What can hang from each mark:
Z_30: Z_335 Z_551
Z_335: Z_30 Z_123 Z_545
Z_442: Z_123
Z_551: Z_30 Z_123 Z_214
Z_214: Z_335
Z_213: Z_123 Z_545
Z_123: Z_335 Z_551

Every row comes from one small tree of marks. Brackets hold a mark, then the marks that hang from it, in the order of their numbers. Every link used is in the known rows. Which tree was each row made from?
Known rows:
{Z_213 Z_123}: [ -7   5  -6  16   2  -3  23   0  -2 -10  -9   9 -19 -18  -4  -3   3 -12
   0]
{Z_123 Z_335 {Z_551 Z_30}}: [ 16   4   5 -19 -16  -9   3 -13 -19 -10 -18  -3   7  -5  38  -2   2  15
  -2]
{Z_442 Z_123}: [-26   8 -14  17  14  -4  19   5  -6 -11   7   7 -23 -12 -16   3  -7   0
   2]
{Z_123 {Z_551 Z_30}}: [ 16   2  10 -16   1   7   7  -5 -21 -18  10   3  -8   7   4   1   9   3
  -1]
{Z_213 Z_545}: [  4  14   0   0  -2  10  13 -13 -13  -5  -3   1 -14 -18   7   3 -16  -3
 -10]
{Z_123 {Z_335 {Z_30 {Z_551 Z_214}} Z_545}}: [ 10   9   6  -6 -11  -5 -21 -11   8   4 -25  -4   9  -3  14   4  -4   8
  -5]
{Z_123 {Z_335 {Z_30 {Z_551 Z_214}}}}: [ 14   9   0  -3 -12  -5 -13  -4   5  -8 -30   9   5 -12  13  -5 -11   1
  -7]
{Z_214 {Z_335 Z_123}}: [ -4  13 -18   0  -7  -5   5 -12   6   7  -7 -14 -12  -9  -6   8 -19 -12
  -6]
{Z_30 {Z_335 Z_545} {Z_551 Z_123 Z_214}}: [-12 -11  11   1  12  -5 -13  14   9  15  -5   9  27  -6  -8 -10 -10  10
   0]
{Z_335 Z_545}: [ -7  21   9  -4  -1   0  -2 -15  -7  -1   5 -10 -18  -4  -9  25   0   7
  -8]
{Z_551 Z_30 Z_123}: [  1   0  13 -19   0  -3  24  13  -5 -13   5  16  -1   4   6   8  16   0
  -2]
{Z_442 {Z_123 {Z_335 Z_545}}}: [-28   9 -12  13   2 -16  11  -4  -2   3  -9  -6  -9 -13   9   7  -8  13
   3]
{Z_214 {Z_335 Z_123 Z_545}}: [ -7  13 -12  -2  -7  -5  -2 -18  10  18  -2 -27  -7   1  -5  16 -12  -5
  -3]
{Z_335 Z_30}: [ 19  18  -3  -1   4  10  -9  -9  -6 -16  -3  12 -19   7 -16   9   8 -19
  -5]
{Z_442 {Z_123 {Z_551 Z_30}}}: [-13  -6  -7   7  15   1  19   6 -13 -12  16   4 -10   5  -6  -5   7   4
   9]
{Z_335 Z_123 Z_545}: [  2  -4  -5   5   3  -8   5  -6   1  11  20 -22  -4  -4 -11  29  -2   0
  -1]
{Z_551 Z_30 Z_214}: [ -4   6  10 -30  -3   4  -5   9  11 -15   1  15 -12  -6  -3  -5   5   4
 -19]
{Z_442 {Z_123 {Z_335 Z_30 Z_545} {Z_551 Z_214}}}: [-18  -4  -2  16   0   0  -9   6   1   6   5  -3   4  11   2 -11   5  11
  12]
{Z_335 Z_30 {Z_123 Z_551} Z_545}: [ 29 -18   0   7   9  10 -16  -7  -3  12  29 -20  11  33 -16  18  21 -14
  13]
{Z_123 Z_551}: [  7   9   8   6  -2   8   7  -2 -23 -16  14   4 -14  -2 -10   0  -3   3
   2]
{Z_551 {Z_123 Z_335}}: [-11  11   8   8 -17 -13  20  11  -6  -3  -9  12   0 -16  12   5  -8   8
   0]

Write each row's tree:
[-23  -2  -3  17   9   9  -4   9   2   3  18   0  -7  16 -20 -13   4   1
  12] | {Z_442 {Z_123 {Z_551 {Z_214 {Z_335 Z_30 Z_545}}}}}
[-12  21   1  -4 -11  12 -22   2  18  -1  -6   9 -15   0 -20 -12 -10  -9
 -12] | {Z_551 {Z_214 {Z_335 Z_30}}}
[ 32 -21  -3   5  17   6 -12  -2  13  10  17 -16  16  21 -22  18   8 -14
   8] | {Z_335 {Z_30 Z_551} Z_123 Z_545}
[-16  -6  23 -24 -19  -7   0  21  17   7  -4  11  17   3  21  -5  12  18
  -6] | {Z_551 Z_30 {Z_123 {Z_335 Z_545}} Z_214}
[  1 -17   5   9   0   1  -4   6   3  14  35 -20   7   8 -16  12   1   6
   6] | {Z_335 {Z_123 {Z_551 Z_214}} Z_545}
[  6  -2  15 -15  -3  11  -3   8  -8 -15  15   9  -4   7  -4 -12   7   7
  -3] | {Z_123 {Z_551 Z_30 Z_214}}
[-14  -5  -9   4   3 -10  15   1 -12  -6  -4  -1   0  -3  18  -7   1  12
   8] | {Z_442 {Z_123 Z_335 {Z_551 Z_30}}}
[-10   4   4 -35   3  -4 -21  -4   7   3  -9   7   2  -3  10  -1  11   6
 -20] | {Z_551 {Z_30 {Z_335 Z_545}} Z_214}
[ 30 -24  -8  10  14   8  -8  17  17  -3  13   7  11   7 -28  -3  -3 -21
   4] | {Z_335 {Z_30 {Z_551 Z_214}} Z_123}
[-19  -1  -7  13   6  -7  -3   4   9   4  -8  -1   2  -1   0  -4  -2   8
   6] | {Z_442 {Z_123 {Z_335 {Z_30 {Z_551 Z_214}} Z_545}}}
[ -2 -15   5  18  -2  18  16   5  -4   5   3   4   4  -6   9 -30   0  -7
   8] | {Z_213 {Z_123 {Z_551 Z_214}} Z_545}
[  2  -3  11 -20   1   6 -16  -1 -10  -2   9   3   5   9   5  -8  11   9
  -5] | {Z_123 {Z_551 {Z_30 {Z_335 Z_545}} Z_214}}
[-11   2 -16  15   8  -9   7   2   1  -5 -14   5  -2  -8   4  -4  -7   1
   6] | {Z_442 {Z_123 {Z_335 {Z_30 Z_551}}}}
[-14  -5  19 -20 -19  -8   5  25  15  -2  -7  20  14  -4  20 -11   7  13
  -7] | {Z_551 Z_30 {Z_123 Z_335} Z_214}
[  5  11  -4 -36  10  -9  -6 -22 -11  -2 -16  -2  -3  -3  21  17  13   2
 -17] | {Z_551 {Z_30 {Z_335 Z_545}}}
[  7  11 -13  -3  -3   4 -16 -20  13  17  -3 -24  -3  18 -10  15   1 -18
   0] | {Z_214 {Z_335 Z_30 Z_123 Z_545}}
[ 14   2 -10  -2   2   6 -15 -15  17  17  -5 -23   7  18 -13   9  -4 -16
   3] | {Z_214 {Z_335 {Z_30 Z_551} Z_123 Z_545}}
[ -4  -8  17   8  -5  -3   8  28  14  -5  -5  18  15 -16 -10 -17 -21  12
   1] | {Z_30 {Z_551 {Z_123 Z_335} Z_214}}
[ 33 -17 -10  12   8   9  -4   2  -6  -4  23  -1   4  20 -18   6  10 -23
  10] | {Z_335 Z_30 {Z_123 Z_551}}
[ 14 -11  -7  12  -5   4  14  -9   2   8 -33   0  14 -15  33 -20  -3 -12
   4] | {Z_213 {Z_123 {Z_335 {Z_30 Z_551}}} Z_545}
[  0  -6 -18   3   7 -11  -7  -3 -13   8   2   1   6 -14   2   0  -9  -5
  -5] | {Z_30 {Z_335 {Z_123 {Z_551 Z_214}}}}
[ 12  -5  21   2   8  15 -21   9  15   4  11   4  11  26 -26   3  13  -4
   6] | {Z_335 {Z_30 {Z_551 Z_123 Z_214}} Z_545}
[-19   1 -11  19   1  -9  14   3 -13  -5  -1   0  -4  -8   9  -7  -8  12
  10] | {Z_442 {Z_123 Z_335 Z_551}}
[  5 -11  -2  16 -11   3  21  -9 -12   9 -20  -5  12 -15  39 -23  -3  -2
   9] | {Z_213 {Z_123 Z_335 Z_551} Z_545}
